Each row was made from one small tree. The marks that hang from a mark follow it in brackets, in the order of their numbers. Every link used is in the known rows. Write each row's tree.
Known rows
Q_71{Q_164{Q_834}}: [-0.857  1.189  2.509  0.139  0.162  1.845  4.164  2.004  1.223 -1.423
 -2.826 -0.113  0.855  1.424 -1.206  2.324  0.821  0.390  0.318]
Q_71{Q_164}: [ 0.538 -1.261  1.813  1.056  0.489  2.505  3.114  0.550  0.239  0.096
 -1.081  0.743  0.184  0.012 -1.048  1.654 -0.934 -1.140 -0.772]
Q_164{Q_71 Q_834{Q_436 Q_504}}: [ 0.349  1.589  0.396 -3.257 -2.047  0.690  0.314  5.123  1.842 -3.014
 -3.289 -2.401  0.684  0.524 -3.708  0.198  3.980  4.399 -3.015]
Q_834{Q_164{Q_71} Q_436{Q_729} Q_504}: [ 4.088 -0.881  0.433 -2.532 -1.925  1.419  1.063  4.581  2.397 -3.049
 -2.363 -2.557 -1.269 -0.077 -4.595 -0.240  2.222  0.033 -5.907]
Q_436{Q_729 Q_834{Q_164{Q_71} Q_504}}: [ 2.879  1.797  2.650 -2.200 -2.166 -0.990  1.497  6.096 -0.123 -5.331
 -4.465 -2.832 -0.199  0.724 -3.223  1.752  1.504 -0.837 -5.048]
Q_343{Q_834}: [-0.346  2.642  0.010 -0.827  1.858 -2.000 -1.486 -0.447  0.086 -3.236
 -2.193  0.631 -0.192 -0.055  0.701  1.106  0.497  1.119 -1.926]
Q_389{Q_504{Q_834}}: [ 1.105  0.442  1.068 -2.187  0.530  1.510 -0.612  0.613  0.197 -1.197
 -2.173  1.284  1.739 -0.052 -1.124  5.327 -0.017  0.957 -2.206]
Q_343{Q_834{Q_164{Q_71} Q_436{Q_729} Q_504}}: [ 3.270  1.842  0.402 -2.896  0.104 -0.666 -0.498  3.735  2.450 -5.927
 -4.399 -1.677 -1.439 -0.063 -3.536  0.845  2.394  1.073 -7.183]
Q_729{Q_834{Q_164}}: [ 1.785  3.166  3.119  0.501 -1.221  0.134  4.438  1.442  2.290 -2.377
 -2.483  1.638  0.930 -0.451 -0.756  1.287  0.535 -0.214 -2.730]
Q_729{Q_436 Q_834}: [-2.920  1.822  1.158  1.556 -0.464  0.531  4.744  1.634 -0.154 -1.001
 -2.634  3.897 -0.155 -0.560 -1.756  2.740 -0.251 -1.097 -3.446]
Q_71{Q_164{Q_834{Q_504}}}: [ 0.625  1.088  2.354 -1.625  0.678  2.206  3.747  4.806  1.904 -1.539
 -4.064  1.197  2.114  1.749 -1.433  3.125  1.829  0.627 -2.173]
Q_504{Q_834}: [-0.483  1.409  0.157 -0.326  0.064 -1.019 -0.712 -0.102  0.655 -1.934
 -0.640  1.122  0.129 -1.797  0.906  3.690 -2.737  1.148  0.740]
Q_436{Q_729}: [-0.400 -1.831 -1.076 -0.059  0.213 -1.145  0.803  0.875 -1.340 -0.606
 -0.093 -0.383 -0.847  1.472 -0.298  1.619 -0.252 -2.355 -0.461]
Q_164{Q_71 Q_834}: [-2.072  1.332  1.476 -0.707 -1.991  0.285  1.217  1.342  0.026 -3.541
 -2.369 -2.614  0.881  1.158 -1.871  0.837  3.499  3.237  0.918]
Q_71{Q_164{Q_834{Q_436 Q_504}}}: [ 1.169  1.437  1.648 -1.980 -0.108  2.402  3.374  5.420  2.895 -0.943
 -3.591  0.202  0.831  0.734 -2.657  1.794  1.246  1.514 -3.443]
Q_343{Q_834{Q_164 Q_436 Q_504}}: [ 3.886  4.529  0.833 -3.148  1.086 -0.303 -1.107  3.352  4.206 -3.785
 -3.782 -0.013 -0.635 -1.051 -1.753 -0.608  1.306  1.824 -6.694]
Q_504{Q_834{Q_164{Q_71} Q_436}}: [ 1.704  2.256  1.666 -0.655 -2.491  1.054  0.310  0.361  3.115 -4.009
 -1.482 -2.205 -1.753 -3.179 -2.618  1.151 -1.689  2.805 -1.591]
Q_436{Q_729{Q_834{Q_164}}}: [ 1.451  0.959  1.865  0.381 -0.811 -1.003  4.898  2.141  0.739 -2.837
 -2.304  1.090 -0.049  0.926 -0.989  2.848  0.129 -2.569 -3.177]
Q_389{Q_504{Q_834{Q_164 Q_436}}}: [ 3.556  2.099  2.102 -2.460 -0.693  2.564  0.266  1.191  3.279 -1.606
 -2.500 -0.573  0.111 -1.192 -2.835  3.237 -0.207  1.572 -4.154]
Q_729{Q_436 Q_834{Q_164{Q_71} Q_504}}: [ 0.308  2.181  3.169 -0.310 -1.563  2.924  5.431  4.248  2.128 -3.632
 -5.169  2.913  0.968 -0.748 -4.202  2.821  2.449 -0.102 -6.718]

Which tree is each row?
[ 3.130  3.822  3.659 -2.305 -2.214  0.256  0.570  5.147  1.260 -4.640
 -4.526 -2.399  0.609 -0.678 -2.969  0.156  1.928  1.463 -4.386] -> Q_436{Q_834{Q_164{Q_71} Q_504}}
[-1.504  3.601  3.543  1.124 -2.483  1.421  2.641  1.916  0.275 -3.693
 -3.667 -2.012 -2.072 -0.856 -3.739 -0.245  0.455 -0.207 -3.174] -> Q_729{Q_436{Q_834{Q_164{Q_71}}}}
[ 1.476  3.907  4.010 -0.105 -2.892 -0.382  1.218  2.088  0.396 -4.555
 -3.109 -3.835 -0.789 -0.948 -2.528 -0.742  0.751  1.124 -1.969] -> Q_436{Q_834{Q_164{Q_71}}}
[ 3.694  4.828  3.283 -2.284 -0.981 -0.544  0.813  5.334  2.101 -3.152
 -4.022 -1.057  0.669 -0.300 -1.524  0.224  0.657  0.242 -4.374] -> Q_436{Q_834{Q_164 Q_504}}
[-0.277  1.057  1.241 -2.827 -1.153  0.592  0.622  4.415  0.755 -3.606
 -3.675 -1.218  2.190  1.379 -2.290  1.575  4.457  3.366 -1.540] -> Q_164{Q_71 Q_834{Q_504}}
[ 1.351  0.661  0.890 -0.521 -2.367  0.116  0.937  1.047  2.197 -4.426
 -1.579 -2.591 -2.519 -2.029 -2.868  2.452 -1.996  0.729 -1.948] -> Q_504{Q_834{Q_164{Q_71} Q_436{Q_729}}}
[ 3.226  0.740  1.269 -2.373 -0.622  1.848  0.952  1.941  2.364 -2.022
 -2.550 -0.635 -0.636 -0.025 -3.142  4.404 -0.461 -0.314 -4.555] -> Q_389{Q_504{Q_834{Q_164 Q_436{Q_729}}}}
[ 2.518 -0.067  1.755 -1.395 -1.484 -0.021  4.341  4.692  0.650 -4.145
 -3.909  0.913  1.146  0.919 -2.673  3.692  2.297 -1.326 -5.667] -> Q_436{Q_729{Q_834{Q_164{Q_71} Q_504}}}
[ 3.677  2.820  0.001 -3.034  1.237 -1.140 -0.353  3.994  3.374 -4.352
 -3.825 -0.271 -1.229  0.165 -2.065  0.493  1.121 -0.248 -7.053] -> Q_343{Q_834{Q_164 Q_436{Q_729} Q_504}}
[ 4.804  2.005  0.893 -2.673 -0.864  1.945  0.446  4.056  4.558 -0.666
 -1.773 -0.642 -0.357 -1.039 -2.701 -1.692  0.923  0.986 -5.363] -> Q_834{Q_164 Q_436 Q_504}
[ 2.674  0.408  0.347 -0.352 -1.248  0.307  1.871  1.630  2.692 -1.017
 -0.418 -2.489 -2.870  0.053 -2.551 -1.355 -0.566 -1.480 -2.896] -> Q_834{Q_164 Q_436{Q_729}}
[ 1.074  1.729  2.486 -0.044 -1.666  0.973  0.441 -0.428  2.069 -4.670
 -1.877 -1.133 -0.237 -2.212 -1.173  2.749 -0.960  1.920  0.013] -> Q_504{Q_834{Q_164{Q_71}}}
[ 2.768 -0.285  1.651 -2.422 -1.577  2.218  0.840  1.781  1.575 -3.382
 -3.004 -2.021 -0.735 -0.303 -4.429  4.341  0.615  0.824 -4.542] -> Q_389{Q_504{Q_834{Q_164{Q_71} Q_436{Q_729}}}}
[ 0.979  1.963  2.887 -0.071 -2.843 -1.301  2.173  3.017 -0.855 -5.131
 -3.167 -4.241 -1.605  0.635 -2.821  0.970  0.326 -1.260 -2.549] -> Q_436{Q_729 Q_834{Q_164{Q_71}}}
[ 0.210  3.491  3.197 -0.788 -1.952  1.753  2.109  4.731  0.940 -3.711
 -4.822 -0.666 -0.992 -0.748 -4.163  0.601  1.350 -0.157 -5.220] -> Q_729{Q_436{Q_834{Q_164{Q_71} Q_504}}}
[ 3.091  2.998  2.162 -2.109 -0.970 -1.565  1.740  6.366  0.826 -3.724
 -4.130 -1.460 -0.191  1.072 -1.782  1.825  0.358 -2.011 -5.072] -> Q_436{Q_729 Q_834{Q_164 Q_504}}
[ 3.462  3.342  1.301 -3.086 -0.060  0.302 -1.282  3.097  3.542 -5.330
 -4.270 -1.407 -0.751 -1.403 -3.113 -0.498  2.671  2.961 -6.858] -> Q_343{Q_834{Q_164{Q_71} Q_436 Q_504}}
[-1.508  2.139  3.501  1.710 -2.140  2.524  6.025  1.159  1.274 -3.565
 -3.846  1.610 -0.492 -0.789 -3.873  1.680  1.496 -0.312 -4.074] -> Q_729{Q_436 Q_834{Q_164{Q_71}}}
